Each row comes from the steps of one path. Every step used is in the known rows, and no mark comes twice. Write the path behind each row, first mark first.
Known rows:
d > a: 2.99 1.84 -1.26 -3.15 0.22 0.37 1.86 -0.41 -0.38 -0.52 0.60 0.65 -1.20
 0.70 -0.26 1.95 -2.48 3.31 -0.42
x > r > a > d: 4.26 3.84 -0.59 -1.22 -0.96 2.02 1.35 -1.45 3.15 1.29 2.20 0.50 -1.45
 -1.77 -0.04 2.77 -1.23 1.31 -1.20
d > a > x > l > w > f > r: 3.29 1.46 -1.37 -2.03 1.01 1.68 2.09 -2.83 -1.77 -1.47 0.90 0.17 -1.51
 -0.03 -0.35 -1.07 -2.11 1.44 -1.23
a > x: 3.01 3.92 -1.74 -0.40 0.29 1.04 -0.32 -3.65 1.68 -0.13 1.68 -0.59 -1.10
 -1.89 -0.48 -0.21 -1.13 2.23 -1.42
l > w > d: 2.87 3.43 -0.32 0.11 -0.99 -0.70 -0.09 -1.60 -1.27 -0.27 0.93 -2.30
 -1.58 -0.60 -0.08 -0.47 -0.06 -0.52 -2.18
x > a: 3.94 3.14 -1.43 -2.17 -1.30 1.83 1.99 -1.18 1.70 -0.77 -0.28 0.56 -0.28
 -0.18 1.66 0.65 -1.76 3.27 -0.27
d > a > x > r: 2.97 1.32 -1.40 -3.21 0.58 1.93 1.82 -2.84 -0.43 1.36 1.42 1.00 -2.00
 0.12 -0.29 0.50 -2.36 1.69 -0.43
r > a > x: 3.52 6.77 -1.53 -1.53 0.33 0.72 1.46 -2.85 1.52 -1.95 1.31 1.73 -1.68
 -2.83 -1.22 0.97 -2.44 2.94 -0.56
f > r > x > l > w > d: 3.71 1.09 -0.26 -1.66 -0.32 -0.25 -0.16 -0.76 -1.07 -4.02 2.10 -2.52
 -1.13 -0.76 0.56 0.96 -1.07 1.64 -2.79
w > f: 3.44 2.79 -1.78 2.41 -0.59 -2.08 -2.40 -0.62 -0.54 -1.38 1.46 -0.98
 -0.36 -1.23 -0.52 0.65 -0.70 3.17 -2.08
w > d > a > x > r: 2.41 2.33 -0.34 -3.78 -0.64 0.44 1.10 -2.84 -3.80 1.83 1.30 0.88 -2.69
 0.01 -0.50 1.39 -0.82 -0.17 -0.80
d > a > x: 2.74 2.37 -1.59 -3.07 0.71 0.97 1.85 -2.54 -0.25 -0.15 0.91 1.12 -1.69
 -0.02 -0.61 0.28 -2.59 2.37 -0.25
a > x > l: 3.58 3.94 -1.71 -0.70 0.80 2.51 0.95 -3.76 0.72 -0.08 1.06 -1.51 -0.37
 -1.96 -0.34 -0.82 -0.71 2.78 -2.19
f > r > a > x > l > w > d: 4.01 3.50 -0.31 -2.29 -0.14 2.52 1.53 -2.75 -0.71 -4.16 1.93 0.31 -2.05
 -1.90 -0.25 2.04 -1.25 0.92 -1.75
r > x > a: 3.33 3.25 -1.64 -1.61 -0.66 -2.55 0.40 -0.28 1.43 -1.79 0.63 -0.63 -0.56
 -0.76 1.10 -1.46 -2.86 3.53 -0.85
w > l: 3.02 3.20 -1.75 -4.15 -0.01 -0.67 1.25 -0.98 0.27 -0.48 3.54 -0.84 -0.23
 -1.08 0.93 2.47 -0.47 4.15 -1.02
l > w > d > a > x > r > f: 2.47 2.16 -0.33 -1.30 -0.55 -0.83 0.34 -2.84 -2.32 0.54 0.98 -1.53 -2.53
 0.13 -0.21 -1.92 -0.55 -1.47 -1.69
x > r > f: 3.44 0.73 -1.02 -0.98 -0.88 -0.15 -1.71 -1.42 1.08 1.31 1.93 -2.14 -1.08
 -0.22 0.38 1.33 -0.34 2.53 -2.28

Write each row's path:
3.90 0.84 -0.78 -2.25 -0.85 -0.03 0.09 -0.51 1.06 -4.33 1.91 -0.65 -1.03
 -0.46 1.29 1.55 -2.21 2.71 -1.42 -> f > r > x > a
3.64 3.01 -0.59 -1.43 0.23 1.71 2.34 -1.46 -2.46 -0.32 -0.12 -2.65 -0.56
 -0.31 0.03 -0.64 -0.25 1.34 -2.69 -> x > l > w > d > a
4.12 3.17 -0.87 -1.46 -0.56 2.14 0.82 -1.38 1.16 1.24 2.05 0.30 -1.50
 -1.49 0.08 2.99 -1.51 2.49 -1.31 -> x > r > a
2.42 2.76 -0.30 -3.79 -0.85 -0.66 1.06 -1.16 -3.76 0.52 0.77 0.63 -2.17
 0.43 -0.52 2.38 -0.92 0.93 -0.82 -> w > d > a
4.01 3.34 -0.69 -2.25 -0.10 2.27 0.84 -2.31 1.12 -4.41 2.32 1.07 -1.84
 -1.94 -0.31 3.21 -1.90 2.31 -1.22 -> f > r > a > x
3.86 2.90 -1.39 1.25 -0.40 -0.70 -1.54 -1.77 -0.82 -4.01 2.27 0.66 -1.40
 -1.95 -0.72 1.33 -1.35 2.26 -1.78 -> w > f > r > a > x
4.55 3.76 -0.85 1.06 0.10 1.48 1.57 -1.33 0.33 -2.78 0.71 -2.36 -0.08
 -1.61 -0.10 -0.83 -0.37 1.39 -2.99 -> x > l > w > f > r > a > d
3.44 3.16 -1.61 1.05 0.43 -3.18 -0.55 -0.32 -0.35 -2.16 1.03 -3.47 -0.09
 -1.37 -0.07 -2.97 -1.67 2.96 -3.02 -> r > x > l > w > f
4.03 0.94 -0.72 -1.68 -0.05 0.18 -0.23 -0.32 0.26 -4.25 2.17 -2.18 -0.59
 -0.88 0.57 1.85 -1.50 3.27 -2.67 -> f > r > x > l
3.08 3.04 -1.04 -1.35 0.45 -2.69 0.82 -0.44 -1.68 -1.46 0.73 -2.71 -0.82
 -0.64 -0.03 -2.42 -1.93 2.19 -2.38 -> r > x > l > w > d > a
3.60 0.61 -0.24 -2.52 -0.08 -0.18 0.61 -0.64 -1.73 -3.96 1.88 -1.85
 -1.45 -0.21 0.48 0.87 -1.59 1.48 -2.37 -> f > r > x > l > w > d > a
3.64 1.68 -1.12 2.12 -0.75 -1.62 -0.95 -1.13 -0.17 -3.36 1.26 -1.94
 -1.06 -0.73 0.63 -2.32 -1.27 0.40 -2.19 -> l > w > f > r > x > a
3.89 1.17 -1.42 1.60 -0.32 -2.12 -2.29 -0.40 -1.39 -3.88 2.17 -1.63
 -0.53 -1.22 -0.12 0.35 -1.09 2.92 -2.75 -> w > f > r > x > l
3.62 1.62 -0.95 2.66 -0.58 -0.79 -1.52 -1.22 -0.19 -2.91 1.64 -2.34
 -0.99 -0.81 0.07 -0.90 -0.58 0.44 -2.67 -> l > w > f > r
4.16 2.93 -1.38 1.13 -0.12 0.03 -0.96 -1.85 -1.34 -3.97 1.96 0.17 -1.07
 -2.02 -0.63 1.06 -1.13 2.53 -2.11 -> w > f > r > a > x > l
4.01 1.33 -0.61 -2.14 -1.17 -0.12 0.47 -0.55 2.44 -4.35 2.00 -0.47 -0.99
 -0.66 1.21 1.34 -2.02 1.89 -1.32 -> f > r > x > a > d
2.71 2.32 -0.29 -1.23 -0.47 0.32 0.97 -2.74 -2.23 1.05 1.06 -1.19 -2.45
 -0.03 -0.12 -1.27 -0.64 -1.62 -1.61 -> l > w > d > a > x > r
3.77 2.15 -0.92 2.29 -0.99 -1.62 -0.60 -1.19 1.21 -3.28 1.42 -1.78 -1.02
 -0.89 0.57 -2.47 -1.13 -0.47 -2.12 -> l > w > f > r > x > a > d
3.92 1.66 -1.22 1.36 -1.16 -2.36 -1.67 -0.61 0.52 -3.90 2.13 -0.37 -0.82
 -1.10 0.37 -0.03 -1.38 1.67 -1.84 -> w > f > r > x > a > d
